What can hang from each mark:
bada: fuzo
sabo: bada bubir fuzo zivur
sefozo: fuzo zivur
zivur: sabo vuzo
disi: vuzo
vuzo: bubir zivur
fuzo: sabo sefozo zivur
bubir: sabo

In the rows, 128 means zero.
Known rows, with every way that one mark hangs from another:
zivur[sabo[bada[fuzo]]]: [136 116 135  94  74 115  57 109  93 124 101  97 151  99 125 140 127 111
  64 131 117]
sefozo[fuzo[sabo[bubir]] zivur[vuzo]]: [122 111 139 134 131 175  94 102  87 138  99 146  97 122 145 140 173 105
  68 130 139]
bubir[sabo[fuzo]]: [132 120 146  96  82 172  60 115  88 163 105 104 146  94 117 121 146 123
  52 151 112]
disi[vuzo[zivur[sabo[bubir fuzo[sefozo]]]]]: [ 95 137 138 110 110 137 120  58 104 166 103 132 166 120  91 106 169 139
  80 126 145]
disi[vuzo[bubir[sabo[bada fuzo[sefozo] zivur]]]]: [108 133 133 125 116 130 109  89  95 174 141 125 171 144 103  67 159 106
  94 132 143]
bubir[sabo[bada fuzo[sefozo] zivur[vuzo]]]: [136 130 134 124 111 118  82  97  93 161 165 111 161 133 105  78 134  98
  98 154 146]
disi[vuzo[bubir zivur]]: [ 88  93 126 101 120 137 138  71  99 154  63 134 172 129  89 111 195 118
  61 164 140]
bada[fuzo[zivur[sabo]]]: [ 88 102 142  97  94 131  98 109 102 107  62 117 122  98 112 177 156 107
  58 142 116]
bada[fuzo[sefozo zivur[sabo[bubir] vuzo]]]: [ 84 117 153  97 101 111 129  95  93 136 111 119 121 142 106 164 171 115
  76 141 139]
zivur[sabo[bada]]: [147 115 109  97  82 107  69 124  93 139 119 105 164 104 138 125 120 111
  62 156 127]
zivur[sabo]: [125 106 114  84  87 131  84 136  96 141  92 115 157  95 126 147 137 118
  42 170 115]
vuzo[zivur[sabo]]: [100  89 122  93 110 120 107 106 105 138  74 133 174  95 109 139 148 117
  59 170 140]
bada[fuzo[sefozo]]: [102 118 146  73  71 131  95  85  68 133  82  92 150 124  91 175 146 126
  53 184 145]
vuzo[bubir]: [117  88 125  76  87 131 111 108  74 161  85 113 172 129 120 133 172 114
  46 180 131]
bada[fuzo[sabo[bubir] zivur]]: [ 81 103 158 109 109 133 110  85 105 128  98 125 103 120 134 158 183 111
  55 124 137]
disi[vuzo[bubir[sabo[fuzo]]]]: [113 123 146 104  99 176  92 105  97 175  98 118 149 118 103  97 185 124
  54 129 103]
bubir[sabo[bada fuzo zivur]]: [140 117 131 126 103 131  62  95 100 149 133 112 164 101 127  77 127  93
  94 137 136]
fuzo[sabo[bada] sefozo zivur[vuzo]]: [103 124 116 128 130  88 128 111  94 141 177 127 120 166 118 138 154 109
  60 179 168]
fuzo[sefozo[zivur[vuzo]]]: [105 114 106  95 110 148 129 114  70 139 103 126 150 146  95 154 145 102
  63 210 170]
sefozo[fuzo zivur[sabo]]: [119 112 121 119 107 172  77 128  82 115  54 138 130  87 137 167 125 103
  73 146 130]
vuzo[bubir zivur[sabo[bada]]]: [107  84 128  99 110  94 111 100  95 156 102 136 194 127 124 104 155 107
  82 141 149]
vuzo[zivur]: [104  83 120  91 106 124 114  76  90 138  63 121 174 106 102 139 159 115
  58 193 156]

Rows:
[122 109 142 111  84 101 101  50  83 126 106 100 137 132 142 129 156 100
  96 124 158] -> sabo[bada[fuzo[zivur]] bubir]
[ 93  98 125 114 129 145 125 121 112 161  96 136 160 124 112  88 178  96
  68 155 125] -> disi[vuzo[bubir[sabo[zivur]]]]
[ 97 112 113 101 114 108 148 101  80 139 116 118 136 153  95 163 164 112
  60 213 160] -> fuzo[sefozo zivur[vuzo]]
[127  99 142 120 113 118  77 108 108 129 121 109 142 117 114  98 146  78
  89 145 130] -> bubir[sabo[bada[fuzo] zivur[vuzo]]]
[ 99 112 148 100  96  89 107  66  90 148 115 122 178 130 119 122 139 118
 101 128 174] -> vuzo[zivur[sabo[bada[fuzo[sefozo]] bubir]]]
[ 78 112 153 102 113 114 115  81  97 146 125 126 139 135 118 134 161 111
  70 145 162] -> bada[fuzo[sabo[bubir zivur] sefozo]]
[101 107 142 121 117 133 102  97 109 145 102 122 152 127 110  84 170  89
  87 122 126] -> disi[vuzo[bubir[sabo[bada[fuzo] zivur]]]]
[146 124 114 118 103 160  70 110  94 129 113 124 139 109 113 115 138  95
  79 125 122] -> sefozo[zivur[sabo[bada fuzo] vuzo]]
[111 126 138 131 111 147 104  92 100 160 119 123 141 132 115  88 176 108
  80 115 121] -> disi[vuzo[bubir[sabo[bada fuzo[zivur]]]]]
[114 125 132 102  98 118 117  45  80 168 126 117 177 130 114  97 154 115
  97 153 164] -> sabo[bubir fuzo[sefozo] zivur]
[160 135 134 103  70 122  58  80  89 163 138 102 163 106 146  95 138 125
  84 100 123] -> zivur[sabo[bada bubir fuzo]]
[133 106 122 118 112 177  90  99  73 116  54 126 117 110 116 161 155 100
  69 170 132] -> sefozo[fuzo zivur[vuzo]]
[126  89 114 104 120 110 128  74 103 151 110 122 157 129 125  95 179  91
  80 170 144] -> sabo[bubir zivur[vuzo]]
[158 121 138  98  85 123  67 103  89 166 137 106 159 128 114  94 170 119
  68 110  93] -> zivur[sabo[bada fuzo] vuzo[bubir]]
[127 109 122 111 105 149  79 120  97 110  94 124 130 113 113 138 139  85
  78 132 128] -> sefozo[zivur[sabo[bada[fuzo]] vuzo]]
[138 135 125 117  93  91 101  31  76 165 156 106 186 140 126  72 135 107
 120 138 179] -> sabo[bada bubir fuzo[sefozo] zivur]
[114 135 133  99  87 163 109  63  63 165 113 121 159 134 118 124 148 121
  88 147 173] -> sabo[bubir fuzo[sefozo[zivur]]]
[124 107 142 141 127 112  98  96  87 136 124 129 104 141 140 134 179 109
  67 131 126] -> sefozo[fuzo[sabo[bada] zivur[vuzo[bubir]]]]
